Each row was made from one walk, in order. Every step used is in the known rows, and no mark comes twice. Write each row's walk.
Known rows:
tese-kurof-lebozu: [-0.09 -2.04  0.91 -0.96 -1.06  2.11 -0.31 -0.58 -4.05  2.14 -2.29 -2.46
 -1.76  1.10  0.43 -0.45  0.24]
gedas-dedu: [ 1.66 -1.78  1.11 -3.19  0.83 -0.32 -3.70 -2.75 -1.95  2.26 -0.79  2.07
 -0.84 -3.66  1.82  0.36 -1.51]
vona-tese-kurof-gedas-dedu: [ 2.68 -2.81  2.00 -3.55 -2.61  1.22 -2.79 -3.57  3.17  1.81  2.93 -1.51
  1.50 -5.54  4.73  0.32 -2.62]
gedas-dedu-tese-kurof: [ 2.49 -4.19 -0.51 -5.88  0.17  1.80 -1.56  0.66 -3.38  1.29  0.83  5.33
 -2.70 -3.86  3.11 -0.77 -2.81]
lebozu-dedu-tese-kurof: [ 1.04 -3.49 -1.62 -2.99  0.93  0.92  0.56  2.57 -4.74  3.86  0.02  1.75
  1.06  2.29  2.28 -2.36 -3.00]
negek-tese-kurof-lebozu-dedu: [ 1.43 -2.06  1.19 -0.54  3.59  1.25  3.53 -0.13 -6.74  3.06 -0.07 -0.68
  0.06  2.38  2.94  0.52 -1.59]
negek-tese: [ 3.23 -0.56 -1.48 -1.02  4.19  1.90 -2.60  0.78 -6.62  1.13  0.77  4.46
  0.58  1.20 -2.17  0.90 -2.01]
negek-lebozu-dedu: [ 1.25 -0.28  0.85 -2.06 -1.33 -1.58  0.51 -1.30 -2.44  3.30 -1.66 -4.92
  2.38  1.15  0.27  0.40 -4.10]
tese-kurof-gedas-negek-lebozu: [ 2.53 -2.51  2.98 -5.62 -4.71 -0.43 -3.32 -0.33 -0.33 -1.39  2.30 -3.08
 -1.68 -5.19  2.46  1.45 -0.33]
negek-tese-kurof: [ 3.55 -3.05 -1.15 -2.56  1.33  3.95 -1.75  1.03 -6.68 -0.29  1.32  4.78
  0.07  0.67 -1.15  0.36 -1.24]
negek-tese-kurof-gedas: [ 3.93 -2.47 -0.91 -1.81  1.91  3.33 -2.63  0.71 -4.46 -1.47  4.37  2.47
  0.99 -2.19  0.87  1.02 -1.18]
fotoki-gedas-negek: [ 4.46 -0.69  1.11 -4.03 -1.64 -4.84 -6.85 -1.34 -2.97 -0.89 -2.55  3.53
 -3.24 -3.65  0.71  0.56 -1.74]
gedas-negek-lebozu-dedu: [ 1.15 -0.61  4.19 -4.88 -1.96 -4.52 -0.63 -0.98 -1.92  3.49 -2.01 -3.56
 -1.03 -0.70  2.15  1.04 -2.13]
fotoki-gedas-kurof-lebozu-dedu: [ 1.58  2.95  1.70  2.16 -0.05 -4.36 -0.26 -3.19 -2.41  2.08 -5.66 -1.65
 -3.97  1.57  3.42  2.36 -5.63]
dedu-tese-kurof-gedas: [ 2.58 -2.77 -2.61 -3.22  0.44  2.67 -3.19  2.98 -3.01 -0.01  3.20  2.52
 -0.74 -1.93  1.00 -0.91 -1.96]
lebozu-dedu-tese: [ 0.94 -1.27 -1.85 -1.38  3.59 -0.88 -0.27  2.11 -4.77  5.10 -0.72  1.54
  1.40  2.98  1.52 -1.90 -3.43]
kurof-lebozu-dedu: [-1.18  0.50  1.72  1.65  3.10 -2.19  1.64 -1.63 -3.81  6.49 -3.59 -5.75
  0.41  3.21  2.51 -0.32 -1.31]
vona-tese: [ 1.45  0.11 -0.17 -1.15 -0.78  0.83 -3.57 -2.12 -0.42  4.44 -1.05 -0.34
  2.15  1.41 -1.19 -0.41 -3.08]
lebozu-dedu: [ 0.11 -0.85  0.02 -0.15  1.46 -1.12 -1.83 -0.56 -3.55  4.59 -1.75 -1.46
  2.77  2.60  0.95 -1.34 -1.83]
fotoki-gedas-dedu: [ 5.16 -1.86  0.09 -3.49 -0.59 -3.26 -5.37 -3.95 -1.95 -1.06 -1.52  3.68
 -1.60 -6.24  2.51  0.76 -3.51]

Which walk is each row?
[ 1.01 -2.12 -1.38 -2.57  1.43  2.43  0.86  2.55 -5.63  2.69 -1.10  1.11
 -3.05  1.50  0.71 -1.00 -1.88] -> dedu-tese-kurof-lebozu
[ 1.95  2.89  0.01  0.84  1.64 -4.04  0.90 -1.08 -3.33  2.32 -4.90  0.80
 -5.27  1.86  3.57  1.86 -6.98] -> fotoki-gedas-kurof-lebozu-dedu-tese
[ 4.52 -3.37  0.80 -3.49  2.20  2.26 -1.93 -1.04 -3.18 -1.40  4.98  3.08
  0.04 -5.69  3.93  1.47 -1.54] -> negek-tese-kurof-gedas-dedu
[ 2.93 -1.22 -0.41 -3.25  3.25 -0.87 -3.53 -0.29 -0.46  1.14  3.45  1.70
 -1.13 -6.26  4.21  0.43 -2.77] -> kurof-gedas-dedu-tese
[ 2.14 -2.64 -0.63 -4.81 -1.89  0.42  2.61  1.38 -3.66  2.37 -0.17 -1.95
  0.87  0.99  1.54 -0.35 -5.20] -> negek-lebozu-dedu-tese-kurof
[-1.87  3.24  1.30  1.86  2.94 -1.24  3.22  0.25 -3.39  5.93 -4.58 -1.40
 -4.63  5.32  3.09  1.30 -5.12] -> gedas-kurof-lebozu-dedu-tese
[ 2.89 -2.90  2.27 -5.34  0.58  0.47 -2.72  1.34 -5.77  0.05  0.80  5.23
 -3.01 -1.31  0.96  0.66  0.25] -> gedas-negek-tese-kurof
[ 1.62 -2.99 -1.29 -2.25  1.65  0.48 -0.33  2.34 -2.79  2.77  2.67 -0.20
  1.62 -0.25  4.07 -1.80 -2.76] -> lebozu-dedu-tese-kurof-gedas
[ 3.33  0.02  2.17 -2.51  3.62 -1.95 -4.88  0.27 -2.77  0.06  3.62  1.52
 -1.40 -3.99  2.33  2.02 -0.15] -> kurof-gedas-negek-tese
[ 2.07 -3.34 -2.94 -4.07 -0.18  3.42 -2.37  3.35 -5.22  1.07  0.32  4.81
 -1.52  0.93 -0.93 -1.72 -2.25] -> dedu-tese-kurof
[ 1.50 -3.16  1.12 -4.46  0.98 -1.91 -0.81  2.50 -2.34  2.93  2.37  0.29
 -0.66 -1.59  5.81 -1.51 -1.59] -> lebozu-dedu-tese-kurof-gedas-negek
[ 3.19 -2.66  0.51 -6.76 -2.08 -0.07 -1.80  2.66 -1.90 -0.71  3.06  0.36
 -3.05 -4.14  2.42  0.68 -2.66] -> dedu-tese-kurof-gedas-negek-lebozu
[-2.36  3.66  2.83  3.02  1.30 -1.56  1.89 -1.99 -2.37  5.58 -5.48 -3.70
 -3.48  5.06  2.70  1.80 -3.73] -> gedas-kurof-lebozu-dedu
[ 0.36 -1.24  1.63 -1.13 -1.98  1.81  0.48 -2.44 -0.88  4.51 -1.75 -3.46
 -0.01  1.34  1.13 -0.16 -1.99] -> vona-tese-kurof-lebozu
[ 1.91 -2.79 -0.41 -1.83 -2.01  2.74 -4.84 -0.01 -1.55 -0.73  2.52 -1.07
  1.05 -2.74  0.86 -0.44 -0.04] -> tese-kurof-gedas
[ 2.64 -2.29 -0.41 -3.98 -1.26 -0.15  1.73  1.07 -1.64  1.47  2.47 -4.11
  1.59 -1.51  3.39  0.27 -4.86] -> negek-lebozu-dedu-tese-kurof-gedas
[ 2.46 -2.84 -0.10 -5.30 -0.10  0.47 -3.61  3.45 -2.63  0.08  2.93  2.93
 -2.95 -3.25  2.52 -0.51 -0.80] -> dedu-tese-kurof-gedas-negek
[-0.56  0.28  0.14  0.58  5.07 -2.12  3.13  0.89 -5.00  6.88 -2.65 -3.04
 -0.90  3.63  2.94 -0.87 -2.80] -> kurof-lebozu-dedu-tese
[ 1.76 -2.83  2.45 -4.07 -2.67  0.00 -5.19  0.28 -0.96 -0.63  2.29 -0.41
 -1.58 -4.38  2.59  0.12  1.28] -> tese-kurof-gedas-negek
[ 1.31 -2.12  4.63 -3.37  2.61 -2.09  2.25  0.14 -5.75  3.27 -0.61 -0.03
 -2.76  0.47  4.71  0.91 -0.03] -> gedas-negek-tese-kurof-lebozu-dedu
